Each row was made from one path, in order. Every step used is in the known rows, and no mark comes twice. Write each row's path.
In the rows, zero is written as 128.
Known rows
vonus-fote: [135 136 128 121 146 119 168 130 161 149 100 131 122 135 117 114 158  92
 157 108 133 152 110 103  98 115 145 146  87 131 136 114 174 122 152  89
 128 126 121]
goko-fote-ferad: [130 148 129 149 125 161  59 138 129 109  99 117  95 110  97 152  84 155
 111 125  80 150 170 187  97  94 165 136 157 165 133 127 135 127 108 152
 102 110 124]
nator-zozafod-ferad: [129 121 139 177 115 148  86 153 143  71 135  91 123 132 102 125 107 141
  93 117 121 136 100 113 121 160 116 144 133 140 167  85 181 172  72 147
  73 172  91]
ferad-fote-kita-zozafod: [167 155 108 133 171 142 103 175  56 187  95 106 143 115 105 147 114 104
 116  93 114 196 134 207 135 145 138 141  78 114 147 121 187 107 145 154
 171 138 138]
kita-zozafod-mera-fote: [190 129 136 131 197 125  58 153  90 150 155  67 105 166  93 119 163 115
 131 135 141 101 132 159 104 158 128 144 116  86 166 156 149  75 123 128
 143 142 140]
kita-fote-mera: [139 172 126  83 189 109 131 126 131 148 126 133 137 121 105 141 105 132
 126 120 118 114 156 171  97 130 140 130  98 139 111 167 137  73 141 156
 146 118 126]
vonus-fote-kita-zozafod-mera: [194 151 129  94 175 112 154 138 144 171  91 108 128 147 115 120 141  91
 151  96 141 169 148 128  80 130 170 165  65  98 157 116 230  63 190 122
 158 161 128]
fote-goko: [144 120 163 112 127 118 166 125  93 112 124 154 129  96 138 162 122 169
 108 138 143 187 167 139 153 109 182 121 136 156 101 113 137  94 153 119
 111 119 134]
nator-fote-kita-zozafod: [162 133 132  76 142 158 111 173 114 158 123 156  93 132 116 144 103  95
 146  90 136 187 122 183  77 154 205 138  67 137 118  81 185  91 179 126
 168 116  90]
goko-fote-kita-zozafod-ferad: [165 166 122 104 154 158  67 161 117 147  99 101 129 109  72 155  78 128
 119  93 127 169 180 189  94 130 174 162 136 139 130 132 178 110 117 162
 140 111 116]
zozafod-mera: [153 129 133 146 139  96  98 106 123 114 155 102 125 166 154 123 117 140
 104 143 127 101 127 134 117 132 104 133 135  98 179 134 154 108 140 149
 129 157 134]
vofido-zozafod: [130 113 154 161 125 143 116 148 118  83 108 108 134  93 123  92 125 113
 101 142 154 145 117 167 106 156 102 126 111 136 121 121 165 192 136 109
 119 136 112]
fote-kita-zozafod-mera: [199 149 130  95 161 117 109 140 108 155 118  95 135 141 125 137 105 126
 121 113 140 151 177 163 104 144 160 154  98  89 154 134 201  57 180 167
 169 172 139]
kita-zozafod: [151 130 120 110 173 130 100 155 124 164 142  78 120 140  98 125 141 113
 141 124 150 130 147 134 115 169 145 129 124 135 114 135 147  95 120 130
 140 125 133]
goko-fote-kita-zozafod-vofido: [175 156 123  88 151 141  52 163 113 166  95 121 126 108  86 152  51 132
 125  82 135 156 161 197  94 129 194 174 128 148 132 144 201  93 136 160
 159 105 130]
vofido-zozafod-ferad-fote-mera: [144 139 140 202 147 163  94 145  58  65 111  87 166  77  94 126 127 119
  60 136 122 166 115 209 108 136  89 135 114 137 172  99 205 200  98 137
 104 154  88]
zovep-fote-kita-zozafod-ferad: [147 143 113 126 191 111 115 141 140 145 107  76 140 126  68 170  88 123
 156  58 133 182 187 132  97 147 169 148  92 109 111 119 207 102 137 111
 184 130 132]
ferad-fote-mera: [156 163 117 146 146 153 110 147  44 158 109 142 139 116 138 162 116 123
  92 112  96 160  95 208 135 117 115 126 107 139 159 125 151 119 127 152
 135 134 105]
zovep-fote-kita-zozafod: [149 138 119 106 183 110 123 151 142 170  98  94 124 128  88 162  83 119
 168  56 141 182 175 137 100 155 171 144  81 113  92 133 190  91 164 104
 195 121 138]
zofom-zovep-fote: [104 147 132 130 131 117 101 147 167 113 107 115 127  82  89 172 109 131
 167  70 138 152 111  97 101 129  61 145 113 145  79 123  95 161 126  80
 159  80 117]
goko-fote-kita-zozafod: [166 163 126  84 148 159  70 169 123 173  88 122 115 110  93 148  73 123
 132  89 132 169 166 198  91 135 178 157 122 143 112 147 165 101 143 154
 149 102 125]
mera-fote: [157 124 143 141 150 162 105 156  80 128 118 144 113 116  89 128 175 119
 142 124 113 119 102 162 129 106 133 139 109  90 143 155  98 126 123  98
 138 116 132]
ferad-fote: [126 139 108 167 149 137 103 152  72 158 116 118 134 122 121 135 130 108
 109 113 103 165  95 182 150 135 104 122 106 128 151 120 143 150 110 134
 138 120 131]
goko-fote: [123 147 127 119 125 151  70 150 137 143 111 133 108 119 108 136  86 130
 124 109 124 137 128 172 110 128 141 139 151 159 120 146 123 145 106 132
 117  83 123]
zovep-fote-mera-zozafod-kita: [149 146 131 145 173 106 117 178 128 130 104 102 112 113 106 174  95 137
 135  88 136 172 128 149 101 144 119 126 105 132  96 136 187 123 137 111
 162 115  91]
goko-fote-kita-zozafod-lese: [179 172 131  76 153 146  59 176 108 162 113 122 132 115  91 149  86 127
 117  84 134 175 177 194 100 139 175 170 114 125 113 125 187 103 146 167
 146 119 125]
kita-fote: [110 146 118 107 191  94 123 136 157 149 132 110 133 132  90 114 118 120
 143 122 125 126 155 142 114 146 128 124  99 131 102 163 132 104 123 137
 151 102 152]
fote-mera-zozafod-kita: [185 155 144 131 140 131 119 190  89 114 110 120 120  98 136 158 128 146
  93 142 134 153 119 172 114 127 110 131 124 132 128 137 177 114 138 164
 126 145  80]
zovep-fote-mera: [132 149 129 117 157 119 128 120 134 141 115 133 122 128 119 179  82 140
 145  71 126 141 136 139  98 125 145 130 110 141 103 135 155 106 148 102
 159 118 105]
ferad-fote-mera-zozafod-vofido: [181 156 125 179 153 136  63 180  26 144 114 117 138  98 130 172 112 122
  90 123  95 164  82 204 138 118 118 143 111 146 165 118 183 131  91 159
 146 127  93]
nator-zozafod: [130 114 149 144 107 145  98 168 150 108 125 122  99 136 138 112  98 134
 113 112 135 136  77 122 124 174 123 134 117 145 137 106 157 153 113 134
  90 156 107]
zovep-fote-mera-zozafod-ferad: [148 149 135 166 167 119  95 154 123 107 119  86 128 113  97 189 107 134
 134  95 114 159 136 130 102 128 131 135 119 136 111 124 166 134  93 111
 152 115  82]

Write each row's path
[121 141 145  92 191  87 153 133 128 134 129 131 133 107  96 144 115 152
 129 129 134 173 187 153 132 134 172 118 105 151  82 147 137  78 145 128
 138  94 157] -> kita-fote-goko
[171 162 128 176 147 148  82 184  38 147 105 116 129 102 137 166 136 114
  97 129  93 177  85 206 138 126 105 127 106 140 148 123 148 141 100 154
 136 124  89] -> ferad-fote-mera-zozafod
[129 110 147 157 142 125 138 172 119  84 105 101 135  91 106  82 115 128
  82 131 176 163 121 185 102 167  75 119 108 123 132 126 222 191 168 119
 117 149 118] -> vofido-zozafod-kita
[177 125 144 155 153 122  79 128  87 114 146 113 114 156 122 121 158 128
 115 140 116  93 107 159 117 112 108 142 120  71 189 156 133 103 134 123
 136 150 134] -> zozafod-mera-fote
[194 140 123  90 162 117 106 145  99 158 110 115 148 114 102 146  82 129
 129  91 141 150 173 160 113 130 191 172 103 117 144 122 224  62 165 164
 182 155 138] -> fote-kita-zozafod-vofido
[149 129 156 105 146 113 197 128 131 136  95 154 122 110 122 141 155 126
 140 118 142 199 140 110 116 100 189 141  94 153 113 100 177  93 170  82
 114 118 126] -> vonus-fote-goko
[187 137 146 121 138 166 123 163  71 136  85 163 124  96  93 142 154 121
 139 108 109 147 132 183 125  89 159 158  86  70 146 155 131 102 165 119
 163 137 135] -> mera-fote-kita
[118 125 131 124 167 107 116 197 170 120 121 101 107 138  94  92  84 141
 101  97 154 152 104 149 114 196  98 126  95 134 129 128 217 138 138 151
 104 156 122] -> nator-zozafod-kita-fote
[151 173 138  97 121 168  75 140 111 143 106 158 112 113 124 164  73 143
 109 108 118 129 128 199  94 108 156 146 151 168 125 150 130 114 126 154
 115  99  92] -> goko-fote-mera
[190 145 125  90 169 113 150 143 135 174  86 120 139 124  94 127 125  94
 157  81 144 170 143 128  87 118 193 181  67 123 148 107 249  68 178 116
 170 147 132] -> vonus-fote-kita-zozafod-vofido
[183 153 118 109 164 139 122 142 104 133 113  87 159 114  84 154 117 125
 122 113 131 164 192 152 109 132 171 160 109 103 144 115 204  84 141 163
 155 164 125] -> fote-kita-zozafod-ferad
[121 142 104 128 202  90 145 154 146 111 116  89 122 122  68 113 105 154
 104 126 117 155 193 173 104 132 116 115 106 120 130 141 209  90 160 164
 134 150 153] -> zozafod-kita-fote-ferad
[119 149 117 138 190 109 113 125 149 111 124  93 121 121  79 131 115 140
 133 142  78 132 199 157 104 116 151 123 106 136 119 140 146  84 124 155
 136 131 152] -> kita-fote-ferad
[166 171 146 125 122 164  49 182 105 133 101 132 103  97 125 170  96 135
 112 124 115 147 117 197  98 117 142 144 150 168 113 150 128 137  97 154
 116  87  78] -> goko-fote-mera-zozafod
[147 154 103 183 156 142 116 136  65 108 109  95 176 103  80 162 123 125
  88 110  90 183 149 174 137 105 123 150 114 105 188  93 196 147  93 164
 137 156 117] -> zozafod-ferad-fote-kita
[140 165 148 135 130 132  83 172 141 104  98 114 119  63 101 200 114 135
 160  85 127 159 100 116  92 123  60 149 113 152  74 129  96 155 114  95
 158  84  82] -> zofom-zovep-fote-mera-zozafod
[173 140 148 161 136 112  70 202  97  96 159  92 139 113 127 139 183 120
 109 149 126 165 128 120 144 148 104 146 113 104 110  90 157 161  90 146
 129 134 105] -> mera-zozafod-lese
[181 126 145 181 154 134  69 121  79  82 136 100 105 150 116 136 154 149
 105 157  80 101 143 170 109  89 125 140 125  72 201 142 145  88 134 141
 124 172 137] -> zozafod-mera-fote-ferad
[143 137 124 155 188  87 107 222 139 123 118  71 117 109  87 114 142 119
 122 143 142 173 133 151 124 167  85 118 106 116 100 150 180 145 109 145
 148 111 124] -> mera-zozafod-kita-fote
[164 143 144 115 130 154 105 199  95 114 132 165  77 119 137 160 115 113
 110 119 131 176  75 192  80 142 151 123  93 157 125  86 180 123 149 133
 135 112  46] -> nator-fote-mera-zozafod-kita
[149 133 135  89 112 158 129 155 115 133 115 190 100 124 135 148  94 102
 134  94 122 187 107 181  87 127 192 139  71 134 127  79 173 113 182 127
 160 117  88] -> nator-fote-kita
[178 150 156 111 124 156  80 190  78 107 161 171  95 122 147 166 138 111
 110 119 118 170  80 178  86 140 163 137  84 150 119  61 168 127 134 137
 130 116  47] -> nator-fote-mera-zozafod-lese
[168 175 140 146 129 165  45 173 102 110 109 110 117  96 103 176  99 139
 101 130 106 146 128 190  95 112 138 151 161 164 134 138 141 144  69 161
 106  96  70] -> goko-fote-mera-zozafod-ferad
[110 145 133 153 128 131  92 137 158  84 101 101 117  72  78 184 109 149
 160  85 102 160 144 108  91 103  78 141 117 149  90 108 106 147 125  94
 146 103 117] -> zofom-zovep-fote-ferad
[169 114 140 181 133 104  53 184 104 105 133  89 127 103 118 143 126 126
 124 143 126 140 104 122 138 133 130 150 134 139 137 117 176 146  70 140
 149 114 111] -> mera-zozafod-vofido
[202 137 149 138 147 130  96 133  78 119 122 129 124 144 127 133 139 133
 114 128 110 118 130 177 114 100 129 156 100  53 193 151 156  84 165 139
 156 166 138] -> zozafod-mera-fote-kita
[147 137 131 188 124 156  84 174 100  92 109  96 136 118 101 138  97 130
  78  95 102 178  98 162 133 155 118 150 108 126 185  77 214 169  89 162
  97 182  96] -> nator-zozafod-ferad-fote-kita
[128 117 147 193 135 145 104 135 109  45 122  76 160  86  89 105 133 123
  85 148 142 146 136 155 105 142  99 135 125 130 151 102 186 209  96 121
 102 150 101] -> vofido-zozafod-ferad
[151 138 122 233 152 132  61 196  77  94 128  52 140  99  92 154 171 107
 103 155  96 183 109 146 147 136  91 133 130 121 152 100 155 191  28 146
 123 121  95] -> mera-zozafod-ferad-fote
[171 144 124  96 185 115  81 161 101 144 179  79 144 147  95 128 164 118
 117 116 153 136 164 133 122 175 138 146 106 110 119  94 180  98 123 150
 134 150 135] -> kita-zozafod-lese
[164 163 133 116 193  94  83 161 113 132 132 107 136 105 100 152 102 131
 125 129 116 121 142 166 106 133 144 145 103 148 117 160 168  85 106 162
 156 109 113] -> kita-fote-mera-zozafod-vofido
[166 122 141 174 146 175  95 145  72  92 110 126  99 106  79 144 175 142
 130 144  68 129 150 177 120  75 156 137 117  95 156 137 112 105 123 116
 122 142 132] -> mera-fote-ferad
[197 149 146 142 130 127  79 159  75 108 124 128 132  96 142 174 110 147
 105 140 120 125 109 157 117 107 145 153 135 149 146 125 171 104 108 164
 140 137  79] -> fote-mera-zozafod-vofido
[195 131 136 149 196 133  55 149  84 127 150  57  99 157  87 129 163 126
 122 147 111 106 158 169  97 139 144 140 122  88 174 144 158  65 121 141
 133 163 140] -> kita-zozafod-mera-fote-ferad
[179 163 132  93 154 141  55 158 119 166 102 108 113 132 105 145  69 128
 120  97 134 154 165 199  88 138 165 161 128 128 138 150 179  88 147 167
 149 117 128] -> goko-fote-kita-zozafod-mera
[152 157 147 137 135 118  65 167 128 101 108 115 129  59  94 203  92 146
 152  76 131 146  98 115  91 114  75 162 119 159  92 120 134 146 108 102
 170  87  87] -> zofom-zovep-fote-mera-zozafod-vofido
[154 170 134 116 189 108 104 168 125 140 125 108 126 109 109 148 124 123
 133 139 116 134 146 167 101 142 130 130 101 138 100 166 136  93 114 155
 148 108 111] -> kita-fote-mera-zozafod
[151 144 103 168 200 136  74 156  80 143 147  40 148 133  61 144 153 104
 110 122 122 154 147 156 125 161 123 135 129 126 161 107 183 126  66 148
 127 136 121] -> kita-zozafod-ferad-fote
[167 160 106 153 197 147  78 149  64 143 143  54 148 126  71 159 144 114
 100 121 117 147 148 173 112 149 131 141 124 132 165 112 184 105  77 160
 123 146 104] -> kita-zozafod-ferad-fote-mera
[147 132 136 203 143 155 100 153  67  70  95  81 172  74  86 119 122 111
  70 128 124 189 131 205 113 136 100 141  98 116 170  94 218 207 116 135
 126 159 104] -> vofido-zozafod-ferad-fote-kita
[162 140 124 114 189  92 107 140 144 164 110  84 123 148 100 158  79 122
 154  62 142 168 173 142  93 159 158 143  84  99 116 135 206  77 169 115
 196 135 141] -> zovep-fote-kita-zozafod-mera
[201 137 139 109 171 169 108 179  68 158  94 130 118 106  75 137 162 112
 149 105 122 149 144 186 114 116 171 160  82  72 136 156 144  81 158 120
 169 135 138] -> mera-fote-kita-zozafod
[149 162 111 183 158 152 104 124  51 102 131  98 168 112  92 171 129 131
  75 125  88 151 127 177 132 102 110 141 133 127 191  99 176 142  76 163
 115 152  92] -> zozafod-ferad-fote-mera
[149 134 143 147 190  80 123 220 121 116 117  82 118  93  91 133 140 142
 113 147 151 203 153 154 134 158 112 114 109 131  85 143 185 125 121 140
 139 105 127] -> mera-zozafod-kita-fote-goko
